(in the rows, 128 means zero)
Known rows, with every step that occurs
vofi > fovare > raket > sapef > meko > vufo: [131 137 144 156 148 159 105 108 144  92 136 114 161  96 181 127 117  93
  72 126 155 109 124 118 111 150 140 147 111 128 175]
meko > vufo > koza: [117 136 123 124 134 129 131 107 132 135 119 128 135 121 113 101 132  88
  98 180 128 116 117 136 126 152 153 142 135 174 189]
meko > vufo > lugeg: [124 156 102 110 142 129 113 114 122 124 137 152 116 132 136 102 121 128
 121  84 137 110 123 129  73 131 133 141 123 134 132]
raket > sapef > meko > vufo: [135 113 145 136 167 144 126 109 134  87 132 127 148 100 167 123 119 106
 102 144 143 107 140 117  90 155 141 149 111 104 170]
fovare > lugeg: [117 149 108 159 113 123 131 131 134 139 131 138 137 131 123 134 137  97
 117 150 132 119 138 127 162 133 133 122 133 160 120]
meko > vufo > lugeg > fovare: [126 151  75 130 142 145 104 120 136 102 145 153 107 131 150 106 133 119
 100 123 152 110 104 123  99 130 137 135 128 126 138]
koza > vufo > meko: [124 135  68 134 150 123 124 124 140 118 129 142  97 131 150 128 123  84
 130 163 144 118 126 124 139 125 123 138 130 115  88]
melamo > mubol > sapef > meko: [123 114 145 155 152 128 116 140 118  85 156 191 109 121 143 124 110 133
 133 148 156 128 138 133  86 145 129 148 128 220  81]
sapef > meko > vufo: [133 135 125 132 169 132 126 119 125  92 130 154 133 109 145 120 118 109
 111 122 142 113 131 127  95 154 135 144 118 154 151]
koza > vufo: [123 140 108 123 111 111 124 131 142 132 139 120 115 126 106 133 131 102
 132 146 138 116 109 120 145 138 118 137 135 106 124]
melamo > mubol > sapef > meko > vufo > lugeg: [121 141 121 130 161 127 101 129 117  91 160 202 100 128 149  99 106 135
 124  98 161 109 131 133  38 146 137 155 121 210  93]
lugeg > fovare > raket > sapef > mubol: [115 123 166 154 116 150 108 108 137 132 140  78 141 111 196 128 130 121
 110 126 111 128 105 102 112 132 138 127 124  84 197]
sapef > meko > vufo > lugeg > fovare > raket: [122 169  69 162 138 151  86 117 125 103 155 146 125 112 182 127 127 112
 104  76 152 119 102 111 104 141 136 138 119 155 139]
mubol > sapef > meko: [109 125 131 156 152 130 126 122 121  92 131 182 106 123 153 129 119 126
 149 133 138 126 137 135 106 145 119 146 124 199 103]
mubol > melamo: [130 145 152 119 133 127 129 123 127 128 120 161 139 142 120 126 128 146
 132 132 129 124 105 135 131 124 120 139 123 165 141]
meko > sapef > mubol > melamo: [120 152 198 115 147 119 122 113 119 136 105 192 122 146 120 106 116 149
 148 101  98 124  91 141  98 128 122 142 132 174 172]
mubol > sapef: [103 136 131 150 115 120 122 118 127 117 123 171 107 136 126 121 131 142
 141 143 125 128 128 142 127 136 121 131 134 177 110]
meko > sapef: [120 139 130 135 129 121 113 121 124 121 112 181 119 131 112 119 126 132
 140 118 113 127 116 140 125 134 132 126 139 141 136]
zoku > sapef > meko: [108 105 124 157 178 155 144 124 111  89 145 162 125 123 177 128 110 110
 135 108 128 128 133 119 112 141 123 135 122 177 120]
vufo > lugeg > fovare: [125 141  70 135 139 151 106 129 135 115 152 142  99 134 151 117 134 127
 122 119 150 119 106 119 108 116 131 129 130 116 114]
meko > vufo > lugeg > fovare > raket: [121 176  66 153 111 143  83 112 131 121 151 138 130 124 168 121 135 119
 100  81 146 120  94 114 115 137 136 127 125 132 145]
zoku > sapef > raket: [112 119 153 155 119 150 133 135 108 130 133 150 122 155 174 119 118 112
 109 136 106 132 127 134 157 118 122 119 137 151 135]
lugeg > fovare > raket > sapef > mubol > melamo: [120 142 180 142 125 149 110 104 135 132 131 114 150 125 178 123 130 139
 112 132 118 127  83 112 118 128 129 138 120 130 202]
lugeg > fovare > vofi: [136 122 123 154 123 145 116 158 152 114 142 163 110 119 125 120 155 122
 122 150 143 131  93 121 123 134 120 131 132  97 154]
sapef > mubol: [119 125 177 120 143 127 134 123 119 144 127 112 119 130 141 115 117 131
 138 105 101 130 119 123  95 126 127 131 131 133 159]
melamo > mubol: [146 115 142 124 127 124 115 151 124 118 156 141 135 128 117 123 117 139
 110 143 147 129 128 125 104 131 138 130 132 165 103]
lugeg > fovare > raket > sapef > zoku: [106 117  99 183 102 158  90 144 149 120 128  97 157 120 200 129 142 135
  91  96 150 118  99 105 167 122 146 122 117 114 179]
lugeg > fovare > raket: [122 154  90 168 102 141  96 121 134 124 142 118 140 121 159 141 139 117
 103 121 136 135  97 114 159 133 134 118 130 136 145]

Rows
[129 131 115 164 146 156 101 106 140  80 142 121 152  93 193 132 129  99
  84 142 152 110 118 107 112 159 145 142 113 119 181] | lugeg > fovare > raket > sapef > meko > vufo
[123 144  98 155 109 155  86 101 141 111 151 106 143 110 191 122 136 118
  89 115 146 113 108 105 108 137 146 135 117  77 170] | meko > vufo > lugeg > fovare > raket > sapef
[121 160 112 167 119 142 127 133 153 132 129 137 137 132 121 127 134  81
  91 160 151 113 129 136 176 122 131 124 138 174 115] | vofi > fovare > lugeg
[126 130 138 146 156 122 114 127 123  76 145 199 122 116 132 110 111 125
 108 146 154 113 132 135  74 163 138 151 125 229 121] | melamo > mubol > sapef > meko > vufo
[120 102 200 121 144 141 132 113 132 137 129  85 131 117 166 117 119 130
 128 127 107 124 131 114  86 129 135 137 123  78 183] | raket > sapef > mubol
[104 139  81 167 115 159  80 134 148 116 135 108 145 123 204 112 137 135
  86  63 156 104 100 108 128 126 151 131 115 121 187] | meko > vufo > lugeg > fovare > raket > sapef > zoku
[104 173  70 180 129 145  83 107 125  97 154 180 111 120 181 120 129 117
 116  86 151 119 102 122  99 148 132 142 124 195 125] | mubol > sapef > meko > vufo > lugeg > fovare > raket
[104 128 113 151 128 127 105 153 130 123 101 180 125 143 135 109 128 149
 133  76 124 118 107 138 147 123 136 124 134 164 150] | meko > sapef > zoku
[129  97 147 142 164 153 130 122 131  95 140 117 137 102 177 136 119 114
 126 138 146 120 146 113 102 139 134 146 112  91 141] | raket > sapef > meko
[118 151  88 114 124 121 113 130 131 141 155 132  94 136 126 121 124 117
 146  92 148 109 112 119 105 123 118 145 133 100 100] | koza > vufo > lugeg
[111 140 129 128 161 114 118 112 128 131 112 172  85 135 144 106 110  97
 154 125 104 121 111 131 100 129 125 138 143 128 134] | koza > vufo > meko > sapef > mubol
[ 99 111 170 137 153 140 147 118 111 129 132 132 120 141 167 107 110 124
 133  97  86 131 120 121  93 132 121 124 130 154 164] | zoku > sapef > mubol
[120 135 100 159 102 159  88 106 140 125 153  95 138 116 197 132 137 125
 109 111 150 122 111 103 121 124 139 130 122  70 146] | vufo > lugeg > fovare > raket > sapef
[103 131 188 129 159 136 148 111 113 130 126 164 132 151 149 105 111 143
 134 104  93 129  98 129  98 128 114 136 126 191 173] | zoku > sapef > mubol > melamo
[114 132 150 131 172 126 121 108 120 125 105 179  93 136 157 101 109 117
 149 111  94 131 122 136  87 122 131 132 135 143 134] | vufo > meko > sapef > mubol
[124 144 194 109 146 126 136 119 122 145 117 146 131 142 134 112 118 147
 139 116 108 126 100 131  99 122 118 143 125 168 170] | sapef > mubol > melamo
[129 141  88 139 117 138 101 158 156 125 165 170  84 125 123 115 152 111
 138 125 156 115  80 113 102 131 113 145 135  72 131] | koza > vufo > lugeg > fovare > vofi
[105 126  79 159 156 135 105 144 132 109  92 196 110 146 162 105 122 133
 131  88 133 119 119 140 143 111 139 125 131 169 122] | vufo > meko > sapef > zoku
[102 133  64 158 145 123 100 150 142 113 101 192  99 145 149 110 125 112
 132 100 140 111 106 134 156 120 132 131 135 155 118] | koza > vufo > meko > sapef > zoku
[109  95 134 150 123 148 117 148 142 122 116 106 147 129 175 118 133 144
 111 104 142 113 125 118 142 119 141 130 118 107 169] | raket > sapef > zoku
[115 126 136 143 154 130 120 117 124 100 145 180 120 114 121  97 117  91
 105 192 153 116 123 141  89 165 154 159 135 252 149] | melamo > mubol > sapef > meko > vufo > koza
[126 127 172 151  96 124 105 151 116 127 141 180 107 152 139 116 120 134
 111 178 134 131 127 148 135 122 130 132 142 197  91] | melamo > mubol > sapef > raket
[119 131 126 133 166 138 135 110 126 114 128 140 132 108 131 106 125  75
 108 172 138 115 123 131 109 159 153 155 130 183 181] | sapef > meko > vufo > koza
[126 127 119 122 174 149 114 112 127  97 148 142 122 111 183 110 114 118
 120  96 151 102 140 117  50 140 138 156 109 109 139] | raket > sapef > meko > vufo > lugeg
[117 112 139 136 165 150 131 101 137 109 128 118 141  99 156 106 126  73
 100 183 142 107 132 123 104 158 158 158 124 144 200] | raket > sapef > meko > vufo > koza
[122 144 112 138 149 148  99 103 121 108 152 128 135 107 194 122 114 117
 122  65 145 107 130 112  64 145 140 152 108 118 148] | fovare > raket > sapef > meko > vufo > lugeg
[118 139 208 131 119 136 119  99 126 147 124 108 157 126 170 124 122 146
 125 107 109 127 100 116 103 128 126 144 117 134 197] | fovare > raket > sapef > mubol > melamo
[118 134  86 162 132 155  91 117 143 100 172 106 121 101 201 141 125  94
 125 102 166 110 108  95 112 140 128 152 120  82 133] | koza > vufo > lugeg > fovare > raket > sapef > meko
